Known rows, with every step that occurs
rudol-basif-latudug-rozan: [  5  35   2  15  32  -5  34  -6 -18 -27 -25  -5 -25  20   0   7  -3  20
  -8 -19  26]
tufol-dulo-rozan-latudug-basif: [-12 -14 -15  -2 -14  -9   0  25   8  16  -7  33 -18 -11 -21   8  16   8
 -10  21   7]
latudug-rusakef: [ 16   5  17  19  12   6 -16   2  -7  13  28 -12   0  17  35 -11 -20  -7
 -13   2 -16]
tufol-dulo-rozan-rudol: [ -4 -19 -26 -18 -18  -5  -5   8  27  11   6  23  24 -27 -11  10   6 -16
  20  19 -24]
rozan-latudug: [ 22  24  -8   7 -12 -24 -13  -4   7  12   4   3  -2  -3  -7  -1  17 -23
 -21   3   9]
latudug-tufol-dulo: [-11 -87  21  11 -33 -15  -2  -3 -28 -16  15   0  21  -9  -1 -10   2 -11
  20   2 -27]
latudug-basif-rudol: [-56  -9  33  32   2   7   0 -17   2   9 -10  -8 -39  11  18  -4   3  22
  12 -33  -2]
rudol-basif-latudug-tufol-dulo: [-14 -33  14   7 -13   2   9   4 -32 -34  -8  26   9  12 -25 -17 -24  22
  13  -7  12]
rozan-rudol-basif: [  9   1   2  13   4  19  -9  -1  11  -1   8  39  -7   4  -3   2   6 -25
  16  -2  21]
rusakef-latudug-basif: [-24  -2  35   1  -8  27  13 -13 -12  -2   2 -21 -11  13  22  -3   2   5
  -9 -17  27]
latudug-rozan-dulo: [  2 -24   4  29  19 -35  40   9  11  -9 -16 -31 -44 -13   7  12  -6   7
  -4  -9 -22]
basif-latudug: [ 14  47   5   2   4 -10   9 -13  -2  -3 -15 -17  -4  13   4  -7 -23   8
 -17 -25  10]
basif-latudug-rozan: [ 11  34   3   8  17 -29  26 -12 -10 -11 -21 -35 -16  12  13   9  -2   8
 -21 -17   5]
tufol-dulo-rozan-rudol-basif: [ -8 -22 -25  -8  -4  22  -5  12  18  -7   4  50   8 -14 -19   6   5  -6
  27  21  -1]
rozan-rudol: [ 12   4   0   3 -10  -5 -11  -7  16  14  13   8   2  -7   9   5   7 -30
   9  -2  -2]
rusakef-latudug-tufol-dulo-rozan: [-23 -58   4 -40 -37  14   2  -8 -12 -14   8 -25  36 -18  -1  -6   6  13
  19   8 -26]
basif-rudol: [-41   6  16  14  -1  -5  -6 -29  18  -3  -8 -24  -5   0  18  -8   1   8
  16 -31 -20]
tufol-latudug: [  3 -14  -3   9  16  -2   3 -13  -5  13 -14 -27  44  -7   7 -11   3 -10
   8   3   0]
basif-latudug-rusakef: [ 16  51  12   5  15  -1 -11   7  -8   8  12 -14  -2  24  23 -13 -39  17
 -30  -9  -2]
rusakef-latudug-rozan-rudol: [ -1   5   4 -20  -9  -8   9 -15   9  -7  11 -26  31 -11  15  16  31 -19
   2   1   7]
rudol-basif-latudug: [  5  45   5  12  20  13  17  -8  -7 -21 -21  14 -16  22  -4 -11 -26  13
  -8 -24  30]
rusakef-latudug-tufol: [ -5 -30  29 -20 -27  14  -4 -24 -23 -13  11 -37  17   4  16 -10   9   0
   8 -14  -4]
rozan-latudug-rusakef: [ 23  30  -1   8   2 -16 -35  15   5  22  31   6   7   9  13  -9  -2 -11
 -35  18  -1]
rudol-basif: [  4  -5  11  24  12  18   8 -10  -7 -15   0  15 -20  15   9  -6  -6 -11
   9 -13  16]

Rows
[  3  -2  17   8   5  14   5  -5 -29 -18 -10   7 -26  24 -14 -14 -16  21
  10 -23  20] -> rudol-basif-latudug-tufol
[ -4  29 -30 -20   0  13   5  17  21 -11 -17  45   9  -8 -33   4 -17  14
  11   8  13] -> tufol-dulo-rozan-rudol-basif-latudug
[ 12  11 -21 -17  -2   8 -14  -2  28  28   5   4 -11 -13   1  12  16 -14
  11   7 -17] -> dulo-rozan-rudol
[ 14  39  -8  -5   9 -30  10  -2   6   5 -10 -11   0  -1  -1  18   9  -5
  -9  -9   9] -> basif-latudug-rozan-rudol
[ 26  41 -25 -14  10  -1 -34  19  17  35  21  -3 -11   3   3   1   3   1
 -30  26 -15] -> dulo-rozan-latudug-rusakef
[  4   8  10  21  -5 -11  -7  10  -3  23   2  21 -33   5  -8   3  19  -3
 -23   1  29] -> rozan-latudug-basif
[ -2   4  18 -11   0 -10  26 -23  -9 -21  -1 -51  13  -1  26   7  18  -7
  -9  -8   2] -> rusakef-latudug-rozan
[-19 -66  28 -21 -42   4  -1 -15 -25 -29  20 -20  51 -11   2 -14   2   1
  16  -1 -15] -> rusakef-latudug-tufol-dulo
[  6   2 -30 -19 -19 -25  -6  11  22   7  -3  16  16 -21 -24   4  14 -10
 -12  23 -13] -> tufol-dulo-rozan-latudug
[ 14  49  10  15  29  23  -5  11 -14  -9   5  14 -12  36  11 -16 -42  22
 -19 -11  20] -> rudol-basif-latudug-rusakef
[-18 -50  -5 -52 -47  13 -16   2   5  -4  19  -4  51 -29 -15   3  15  -1
  26  19 -20] -> rusakef-latudug-tufol-dulo-rozan-rudol
[  4 -12   1  16  16   1   6  -1  -1 -10   4  20 -17   2   0  17  24 -24
  15   3  15] -> latudug-rozan-rudol-basif
[ 10   9 -26 -11  -7 -16 -30  29  16  21  26  19  22 -10  -8  -4  -1   2
 -24  38 -23] -> tufol-dulo-rozan-latudug-rusakef
[-13 -19  -7 -16  -6  16  10   9 -20 -20 -20  18  -9   6 -30  -8 -20  35
  16   0  -2] -> rudol-basif-latudug-tufol-dulo-rozan
[ -4 -33 -10  25  42 -31  38  10   7   3 -32 -46   7 -23  -4   5   1   8
   6   3 -16] -> tufol-latudug-rozan-dulo
[ 23  65 -23 -15  31  33 -24  25  17  19   5  28 -14  18  -8   1 -28  23
  -8  11  14] -> dulo-rozan-rudol-basif-latudug-rusakef
[  7  15 -22  -8  10  31  -9   5  22  12   0  30 -21  -2  -9  12  10  -9
  18   8   8] -> dulo-rozan-rudol-basif
[  0 -23  -5  15  30 -18  20 -11 -14   7 -19 -41  35 -12  11   6  24 -13
   9   8  -5] -> tufol-latudug-rozan
[  5  23 -13   0   1   3  -6  15   7  37  -8  14 -47   1 -11  13  23   5
 -18   9  15] -> dulo-rozan-latudug-basif
[-10 -64  -2 -11 -27  -1  -3   1 -16  -1   5  -8   2 -15  -8  -2   5   9
  24  12 -36] -> latudug-tufol-dulo-rozan
